What can hang from each mark:
ridora: mutur satud
rivu: fosipu
timema: funil
sovi: nevuv
mutur: ridora suzozap vopa
mabik: nevuv sufek
nevuv: mabik ridora sovi
fosipu: mabik rivu
sibo: suzozap
pudi: rirev
sife: funil
satud: ridora
funil: rirev sife suzozap timema
suzozap: funil mutur sibo
rirev: funil pudi

Each row was made from one small tree. The marks that hang from a mark follow it in brackets, in alphabetical order. Every link used is in the known rows. Write each row's tree.
In the rows, zero is written as 128.
Known rows:
timema(funil(rirev(pudi) sife suzozap)): [113 141 140 167 149 124  95  81  89 113 127 131 135 115 117 104 156 131
 123 129 110 127 123 148 108 152 131 144 119 120 125 121 106 127 112 130
 170 143 135 108 126 115 115]
ridora(mutur): [111 132 136 138 123 124 127 112 120 125 131 132 128 119 114 120 117 110
 133 110 114 120 121 104 117 131 145 139 117 127 132 123 111 137 132 128
 125 146 136  98 126 146 112]
ridora(mutur(suzozap(funil(timema) sibo) vopa) satud): [111 121 126 201 129 110 142  69 105 146 136 112 118 123 110 110 119 116
 136 132 124 104 136  94 131 134 134 155 118 120 143 142 114 103 105 124
 139 147 140  95 133 167 115]
rivu(fosipu(mabik(nevuv(ridora sovi) sufek))): [ 88  99 163 108 127 135 124 127 125 107 125 160 111 134  78  98 117 132
 140 118 101 127 117 134  78 156 129 158 120 114 120 168 113 140 143 115
 122 131 130 133 116 137 139]
satud(ridora): [103 123 141 106 120 116 135 122 117 102 128 154 119 111 119 138 115 132
 133 126 116 116 129 110 110 126 138 146 126 127 131 134 115 123 135 142
 130 139 131 111 124 134 129]
satud(ridora(mutur(vopa))): [104 117 142 121 119 111 141  96 110 109 137 141 116 111 119 128 106 125
 139 118 117  98 136  92 122 116 144 148 125 123 135 131 114 117 137 144
 127 146 136  94 131 151 118]
timema(funil(sife)): [116 138 138 126 127 137  97  92 114 112 127 128 131 102 112 104 128 126
 128 141 106 135 124 131  96 147 141 138 124 126 136 119 115 138 110 126
 140 143 124 130 132 115 117]
mutur(ridora suzozap(funil(rirev(pudi)) sibo) vopa): [109 103 113 163 126  86 150  44  75 117 137 131 126 140 111 118 133 140
 131 187 112  93 129 113 144 162 111 163 124 110 132 139 117  96 116 125
 149 132 118 117 134 133 117]
nevuv(mabik(sufek) ridora(mutur) sovi): [ 83 104 164 137 132 119 149 106 141 107 126 138 105 119 118 118  89 123
 149 102 103 111 109 119  50 166 139 155 136 110 137 148 128 139 134 156
 104 118 159 118 129 138 136]
funil(suzozap(mutur(ridora)) timema): [107 120 139 198 140 105 154  94 120 120 125 140 119 126 116 131 146 128
 123 126 120 117 133 114 145 135 134 159 116 133 118 125  99  99 131 122
 167 160 144 100 115 110 107]
mabik(nevuv): [110 107 145 120 135 131 126 124 109 122 124 146 120 117 111 123 132 128
 131 140 112 134 124 127 119 131 138 150 121 125 125 150 113 149 128 122
 122 137 115 127 117 129 128]
mutur(ridora suzozap vopa): [106 105 125 104 126  97 150  53  99 111 144 129 108 133 102 120 123 142
 132 173 119  97 128  94 138 150 132 159 121 121 143 138 122 107 121 119
 124 137 117 123 123 127 110]
ridora(mutur satud): [109 135 136 159 123 128 127 110 122 139 130 118 123 113 111 117 117 107
 134 100 118 120 121 100 110 127 149 145 115 128 144 136 111 131 121 130
 121 144 151  84 132 171 118]
funil(suzozap): [114 134 141 139 137 113 127 122 110 125 130 135 123 129 117 129 137 132
 118 125 118 129 121 132 121 139 134 139 116 128 118 134 113 126 121 122
 149 146 132 112 114 117 110]
rirev(funil(sife suzozap(mutur(ridora)) timema) pudi): [108 128 143 199 140 110 132  95 105 116 122 173 149 102 142 111 137 134
 129 135 122 117 142 136 138 149 136 163 125 135 117 124 109 106 123 133
 187 154 144 101 114 149  96]
pudi(rirev): [103 124 138 111 136 121 134 125 119 117 125 131 122 133 116 120 117 121
 130 111 107 167 117 124 110 143 127 132 122 122 118 121 114 149 131 126
 115 141 129 116 117 133 118]
rirev(funil(suzozap timema)): [104 138 139 155 140 118 128 126 121 123 129 159 132 121 130 128 133 136
 124 134 123 140 132 133 124 145 145 154 123 124 117 134 115 118 119 129
 159 159 134 114 115 137 107]
nevuv(mabik sovi): [104 121 154 110 135 131 139 113 136 113 124 138 109 129 111 119  97 128
 149 117 101 114 101 125  62 156 138 145 130 108 132 126 130 144 123 148
 114 119 136 134 128 130 125]
pudi(rirev(funil)): [ 96 133 139 108 131 122 129 134 120 115 126 144 134 130 131 116 111 127
 128 122 108 177 122 130 109 152 135 138 128 117 120 127 117 148 125 129
 122 145 132 117 119 149 115]
nevuv(mabik ridora): [ 97 128 157 109 116 120 129 108 124 110 122 140 113 123 116 124 105 131
 142 115 100 129 117 132  76 149 133 146 133 115 129 135 117 138 131 146
 120 114 141 125 131 132 132]
sovi(nevuv(mabik ridora(mutur(suzozap(sibo)) satud))): [ 86 133 160 171 124 121 110  89 104 120 122 130 113 124 114 129 117 126
 140 127 118 120 126 116  79 143 134 144 132 108 136 129 121 134 124 127
 119 123 177 117 134 159 137]
mutur(ridora suzozap(funil(sife timema)) vopa): [112 105 125 154 130  87 149  46  96 114 141 126 109 116 105 113 134 134
 134 175 121  95 141 111 150 154 122 165 124 129 134 136 114  86 104 118
 155 149 115 125 119 118 112]
fosipu(mabik(sufek) rivu): [ 80 119 147 113 126 127 125 125 136 109 127 152 143 103 116  55 122 147
 133 124 115 118 112 115 111 139 145 157 113 118 115 157 114 130 139 115
 129 142 144 111 124 126 135]
sovi(nevuv(mabik ridora(mutur satud))): [ 87 132 164 155 121 126 104 100 113 121 121 127 109 113 113 127 115 119
 141 111 115 125 127 119  77 136 141 146 133 111 134 124 118 137 128 133
 117 126 181 108 132 163 133]
rirev(funil(suzozap(mutur sibo)) pudi): [109 133 137 175 126 119 127 115 102 128 120 170 161 126 147 117 120 139
 119 140 114 128 132 133 124 150 135 151 126 120 118 131 117 123 126 134
 168 140 144 107 122 157  99]
sife(funil(rirev(pudi) suzozap(mutur) timema)): [114 125 147 187 156 104 125 115 110 130 140 142 116 132 114 124 141 125
 132  97 110 111 136 128 141 135 126 164 114 132 101 120 103 105 135 130
 186 157 145 100 108 129 112]
pudi(rirev(funil(sife))): [102 135 143 125 135 121 124 128 117 110 128 143 135 116 132 111 114 124
 132 124 107 171 123 139 107 147 131 134 128 122 118 126 118 147 117 126
 134 147 127 122 123 146 114]
ridora(mutur(suzozap(sibo)) satud): [106 136 130 178 128 122 135  93 110 137 132 123 127 125 111 119 121 116
 134 122 124 116 122  94 111 137 141 142 115 123 148 145 113 126 116 121
 124 138 146  97 133 167 123]
rivu(fosipu(mabik(nevuv sufek))): [ 96 105 158 110 123 133 119 129 115 111 126 161 114 131  79  94 126 132
 131 123 102 136 118 129 105 144 133 153 115 120 115 163 112 143 141 105
 131 140 124 126 112 138 138]
sovi(nevuv(mabik(sufek) ridora(mutur(vopa)))): [ 84 109 163 145 125 116 111  90 114 110 127 137 100 113 117 119 111 128
 138 129 109 118 129 115  93 137 140 152 134 108 125 127 130 135 133 133
 116 132 169 122 127 146 132]
fosipu(mabik(nevuv(ridora sovi) sufek) rivu): [ 68  95 162 117 140 134 134 124 137 104 123 157 136 104 114  59 119 151
 143 126 115 114 115 129  82 152 140 169 122 112 119 182 110 134 142 122
 117 131 146 123 123 124 146]
fosipu(mabik): [104 135 152 103 115 129 124 122 119 114 129 144 136 125 112  92 113 131
 136 119 109 113 114 117 107 138 142 141 119 117 122 128 110 129 131 116
 128 141 135 117 125 136 122]
nevuv(ridora(mutur(vopa) satud) sovi): [ 98 112 146 147 129 132 140  89 139 127 132 113 109 119 104 119  93 114
 153 104 114  96 122 110  64 148 137 159 127 115 151 144 120 122 125 150
 107 126 152 105 142 162 111]
sibo(suzozap(funil(rirev sife timema) mutur)): [117 135 143 195 129 116 129 135 127 116 115 122 121 107 117 128 142 109
 121 144 103 119 142 134 147 124 117 160 125 131 117 129  97 105 113 122
 185 158 125 114 125 115 108]
sovi(nevuv(mabik ridora(mutur))): [ 88 131 164 141 121 123 104 101 112 112 122 135 113 119 115 129 115 122
 139 117 111 123 127 122  83 139 139 143 132 110 127 116 119 142 134 132
 120 128 171 118 128 147 130]
funil(suzozap(sibo) timema): [113 127 134 198 153 116 139 112 113 128 126 147 124 133 116 139 145 136
 127 132 122 127 123 132 122 137 127 143 112 126 108 128 114 120 131 122
 160 150 129 117 120 110 113]

Write each row's tree:
[111 142 139 208 123 110 130 107 105 120 127 144 149 103 138 121 126 132
 123 157 112 126 127 138 120 138 134 149 125 126 128 145 116 110 105 121
 174 152 140 112 143 146 111]	rirev(funil(sife suzozap(mutur(ridora(satud)) sibo)))
[125 135 144 221 133 112 130 104 108 117 125 132 137 110 123 123 136 127
 123 142 107 118 125 140 122 123 122 133 116 129 116 128 113 119 113 116
 182 148 125 125 135 108 110]	funil(sife suzozap(mutur sibo))
[120 124 141 139 111 117 135 132 125 128 122 114 121 118 122 125 114 117
 112 152 101 115 145 115 149 127 125 156 132 127 124 134 107 106 113 122
 160 151 126 116 123 125  95]	sibo(suzozap(funil mutur(vopa)))
[ 81 116 163 146 124 121 107 111 119 116 119 138  99 108 115 127 118 131
 134 130 111 133 123 128  79 143 137 153 136 112 129 137 130 136 125 132
 114 125 175 126 126 149 145]	sovi(nevuv(mabik(sufek) ridora(satud)))
[115 125 142 211 156 106 128 113 104 131 137 145 124 136 117 129 141 129
 132 110 108 112 132 130 136 135 121 161 114 127  98 122 106 107 136 128
 187 153 143 105 117 128 113]	sife(funil(rirev(pudi) suzozap(mutur sibo) timema))
[108 130 130 223 162 111 137 104 105 121 126 142 118 138 109 140 164 133
 130 134 117 125 116 138 126 130 121 150 109 114 105 128 108 119 132 125
 169 150 126 108 129 109 122]	funil(rirev suzozap(sibo) timema)
[103 132 144 196 147 114 139 117 114 114 124 146 138 122 137 116 127 128
 128 126 111 168 131 140 122 141 125 138 125 121 108 125 110 130 120 123
 162 158 135 116 123 133 109]	pudi(rirev(funil(sife suzozap(mutur sibo) timema)))
[110 120 134 128 127 114 134  72 110 124 143 124 114 131 108 111 116 122
 135 131 119 103 130  89 133 134 143 147 116 121 141 130 117 124 123 123
 126 146 125 106 122 145 106]	ridora(mutur(suzozap vopa))
[115 130 142 185 141 122 105  61  93 115 128 122 131 114 117  95 147 129
 123 133 103 115 132 134 125 139 131 150 121 117 128 117 103 116 110 131
 177 148 134 107 132 116 106]	timema(funil(rirev(pudi) sife suzozap(mutur(vopa))))
[ 77 104 155 118 136 131 128 127 124 111 125 158 140 101 117  55 131 151
 133 132 116 122 117 120 117 134 145 163 115 117 113 174 109 136 140 110
 125 144 138 115 119 126 144]	fosipu(mabik(nevuv sufek) rivu)
[ 80 119 164 162 125 120 109 105 118 119 122 133 104 108 118 124 115 122
 136 117 113 127 127 117  83 141 142 152 134 113 132 136 126 137 128 132
 113 130 183 110 129 159 142]	sovi(nevuv(mabik(sufek) ridora(mutur satud)))
[114 129 141 223 171 109 123  91  99 113 126 149 121 111 112 120 172 128
 137 115 120 113 127 153 132 133 119 154 109 130 106 119 104 118 127 130
 192 148 126 102 116 120 112]	funil(rirev(pudi) sife suzozap timema)
[118 115 122 198 141  99 136  59  97 117 136 125 113 123 104 112 140 133
 137 174 112 103 134 126 139 137 112 156 119 113 123 132 120 104 103 121
 168 144 104 137 133 117 118]	mutur(suzozap(funil(rirev sife timema) sibo) vopa)
[118 108 132 183 113 112 147  86 128 130 123 124 118 114 114 108 116 115
 127 137 103 113 147 110 152 125 129 163 126 126 122 116 106  96 114 129
 164 159 129 118 125 126 104]	suzozap(funil(timema) mutur(vopa))
[ 75  96 159 116 144 136 134 128 135 109 125 156 136 104 113  55 123 150
 141 129 116 113 110 122  95 144 144 165 117 112 117 176 113 138 138 117
 119 139 140 123 120 126 142]	fosipu(mabik(nevuv(sovi) sufek) rivu)
[114 111 128 170 142 100 131  57  97 117 136 130 110 120 105 103 142 131
 138 153 116 101 141 125 148 144 119 163 119 121 126 127 114 102 107 128
 169 144 110 125 116 130 113]	mutur(suzozap(funil(rirev(pudi) sife timema)) vopa)
[103 119 158 102 121 138 115 125 110 115 125 156 119 137  76  99 125 130
 137 118 103 133 118 130 102 140 131 147 113 118 117 151 104 142 141 105
 134 137 122 125 117 142 130]	rivu(fosipu(mabik(nevuv)))
[100 108 150 135 130 128 130 114 110 119 124 140 125 116 113 124 124 121
 136 122 114 129 132 127 106 134 136 153 124 124 131 155 103 143 136 130
 119 134 130 114 123 139 129]	mabik(nevuv(ridora(mutur)))
[113 140 144 188 141 126 102  75  96 112 123 128 137 113 119 100 152 126
 121 128 104 121 129 140 119 146 131 146 121 120 127 118  99 120 112 129
 179 147 139 105 129 114 112]	timema(funil(rirev(pudi) sife suzozap(mutur)))
[ 88 126 160 152 126 118 146  89 128 124 127 116 109 129 115 116  94 117
 152  99 112 105 118 119  52 174 133 155 137 109 153 151 113 118 109 153
 117 114 167 109 131 159 134]	nevuv(mabik ridora(mutur(suzozap(funil)) satud) sovi)
[113 122 131 183 136 102 134  62 103 121 141 118 114 119 107 107 134 115
 138 132 118 100 138 107 144 133 132 155 116 122 133 126 108 108 111 124
 156 155 122 105 125 138 112]	ridora(mutur(suzozap(funil(rirev sife timema)) vopa))
[122 128 142 252 148 113 139  96 117 118 122 141 129 107 119 126 147 127
 130 136 114 116 132 136 130 120 122 144 112 134 109 121 109 110 120 117
 191 157 128 123 129 102 109]	funil(sife suzozap(mutur sibo) timema)
[116 111 120 181 121  89 148  47  85 126 139 115 119 115 109 114 125 135
 132 188 117  95 131 114 133 151 117 158 125 123 144 152 122  90  94 117
 149 136 122 123 142 141 119]	mutur(ridora(satud) suzozap(funil(sife) sibo) vopa)
[120 122 145 215 147 105 123  73  95 113 130 130 124 111 117 106 151 127
 129 128 104  99 130 138 145 119 120 152 114 121 116 122 107 111 120 129
 193 147 127 102 130 126 103]	funil(rirev(pudi) sife suzozap(mutur(vopa)))
[ 97 133 139 161 149 115 140 128 112 120 127 150 135 137 134 125 126 134
 126 126 115 176 125 137 116 152 128 138 124 117 107 129 114 135 126 126
 142 154 135 113 118 138 112]	pudi(rirev(funil(suzozap(sibo) timema)))
[ 96 120 147 132 128 131 138 108 140 113 128 131 120 125 110 126  99 114
 149 103 113 106 119 120  61 159 134 151 127 119 141 133 116 135 135 148
 111 126 146 115 132 138 114]	nevuv(ridora(mutur) sovi)
[ 89 128 163 125 122 125 102 107 115 108 119 140 109 119 113 133 117 130
 139 131 109 129 126 133  78 143 134 144 135 110 123 118 124 142 132 131
 121 122 163 133 126 136 133]	sovi(nevuv(mabik ridora))
[105 130 136 195 161 111 134 107 112 119 130 137 110 133 106 135 167 129
 128 118 119 126 121 135 134 131 128 156 109 119 109 127 102 116 129 127
 167 155 130 102 119 111 118]	funil(rirev suzozap timema)
[107 120 134 161 109 117 149  95 127 123 122 127 126 112 112 121 119 117
 128 134 108 114 125  99 127 131 138 157 121 130 143 132 106 112 123 125
 135 144 147 102 137 143 116]	suzozap(mutur(ridora(satud)))
[105 137 145 178 138 113 133 122 109 114 126 140 143 123 139 115 120 128
 123 130 106 168 126 143 117 143 125 131 126 119 112 130 113 135 116 122
 156 152 134 117 129 136 110]	pudi(rirev(funil(sife suzozap(mutur sibo))))
[113 141 139 199 145 116 122 117 112 118 128 161 141 107 133 126 136 137
 130 150 120 134 130 148 116 139 134 147 122 126 112 134 120 121 113 124
 176 155 125 126 129 131 108]	rirev(funil(sife suzozap(sibo) timema))
[108 124 134 151 127 117 134  71 112 137 141 111 109 122 104 109 116 117
 136 119 123 102 130  85 127 130 146 152 115 122 153 142 116 117 112 124
 121 144 140  93 129 171 110]	ridora(mutur(suzozap vopa) satud)
[100 123 139 175 144 113 147 108 114 120 127 142 130 136 134 116 119 133
 126 129 111 164 132 126 131 140 129 145 126 112 110 126 114 125 124 126
 149 158 135 112 124 140 105]	pudi(rirev(funil(suzozap(mutur(vopa) sibo) timema)))
[111 107 127 127 119 109 144  72 110 127 136 119 108 113 103 119 115 130
 136 153 113 104 122 100 126 133 137 162 121 123 142 140 123 112 120 127
 118 138 131 103 139 152 109]	mutur(ridora(satud) vopa)
[121 124 123 233 141 111 126  98  99 122 117 146 141 110 118 119 147 120
 139 146 107 119 127 153 122 141 107 152 119 122 107 118 112 119 117 133
 180 140 120 121 135 128 125]	suzozap(funil(rirev(pudi) sife timema) sibo)
[ 93 123 150 155 122 127 103  92 113 125 127 121 110 111 108 127 118 118
 138 125 120 115 137 112  97 128 138 151 127 116 136 125 121 129 128 126
 118 137 167 109 134 161 118]	sovi(nevuv(ridora(mutur(vopa) satud)))
[ 96  77 149 130 149 129 142 132 129 116 125 152 106 109 111 119 122 131
 133 145 111 129 116 126  98 147 139 162 126 120 128 169 129 148 127 130
 108 138 122 140 111 123 140]	mabik(nevuv(sovi) sufek)
[113 133 138 201 149 117 120 110  99 122 123 178 153 108 141 117 136 141
 132 140 123 128 134 152 119 150 130 152 122 129 109 127 122 122 123 132
 182 144 132 114 118 150 102]	rirev(funil(sife suzozap(sibo) timema) pudi)
[119 133 145 165 129 125 108  72 107 117 131 116 129 108 118 100 132 130
 119 141 106 121 135 128 120 137 139 143 124 124 130 122 108 114 103 121
 168 154 131 122 132 106 102]	timema(funil(sife suzozap(mutur(vopa))))
[111 135 143 177 149 116 116 111 105 121 125 174 146 103 139 113 138 137
 131 128 126 127 138 149 124 151 136 156 123 134 113 126 116 120 121 134
 181 148 134 108 109 151  98]	rirev(funil(sife suzozap timema) pudi)
[100 135 146 161 154 114 131 123 114 113 129 145 129 121 133 117 131 129
 128 119 116 171 129 144 119 148 130 139 124 125 109 127 111 133 117 124
 153 157 132 114 114 135 110]	pudi(rirev(funil(sife suzozap timema)))
[ 90 107 162 121 120 130 122 122 113 111 128 157 116 129  82  95 121 127
 135 111 104 129 123 126  97 147 134 155 116 119 119 167 106 140 147 110
 127 138 135 116 116 147 139]	rivu(fosipu(mabik(nevuv(ridora(mutur)) sufek)))
[110 137 138 156 133 126 119 119 129 112 127 159 133  95 125 116 125 128
 138 142 115 134 132 135 115 136 142 152 124 130 123 125 120 131 116 129
 157 154 122 128 126 141 111]	rirev(funil(sife timema))
[112 131 131 155 133 103 121  89  96 115 131 136 129 122 114 110 145 125
 128 145 114 117 130 136 129 156 118 149 121 126 130 131 108 115 105 125
 165 136 119 124 114 128 125]	mutur(suzozap(funil(rirev(pudi) sife)))
[106 138 136 145 144 127 102  88  92 120 125 132 134 134 118 109 151 133
 119 126 111 132 122 136 111 158 135 148 121 114 126 123 105 127 121 133
 154 141 140 101 122 121 115]	timema(funil(rirev(pudi) suzozap))
[108 132 136 165 152 109 122 107  93 120 127 143 128 136 118 126 155 131
 123 118 114 120 117 142 127 142 126 149 113 118 114 128 107 127 131 133
 163 138 133  95 118 131 114]	funil(rirev(pudi) suzozap)
[113 122 134 196 157 121 121  92 113 109 122 153 120 103 106 114 157 120
 149 119 113 113 123 141 123 128 122 157 112 129 114 111 110 130 134 136
 169 140 119 111 124 132 118]	funil(rirev(pudi) sife timema)
[114 121 119 213 136 113 133 104 100 130 116 149 139 128 117 125 142 122
 134 142 108 123 125 141 123 147 112 155 120 116 109 120 111 120 127 136
 164 138 126 113 131 132 126]	suzozap(funil(rirev(pudi) timema) sibo)
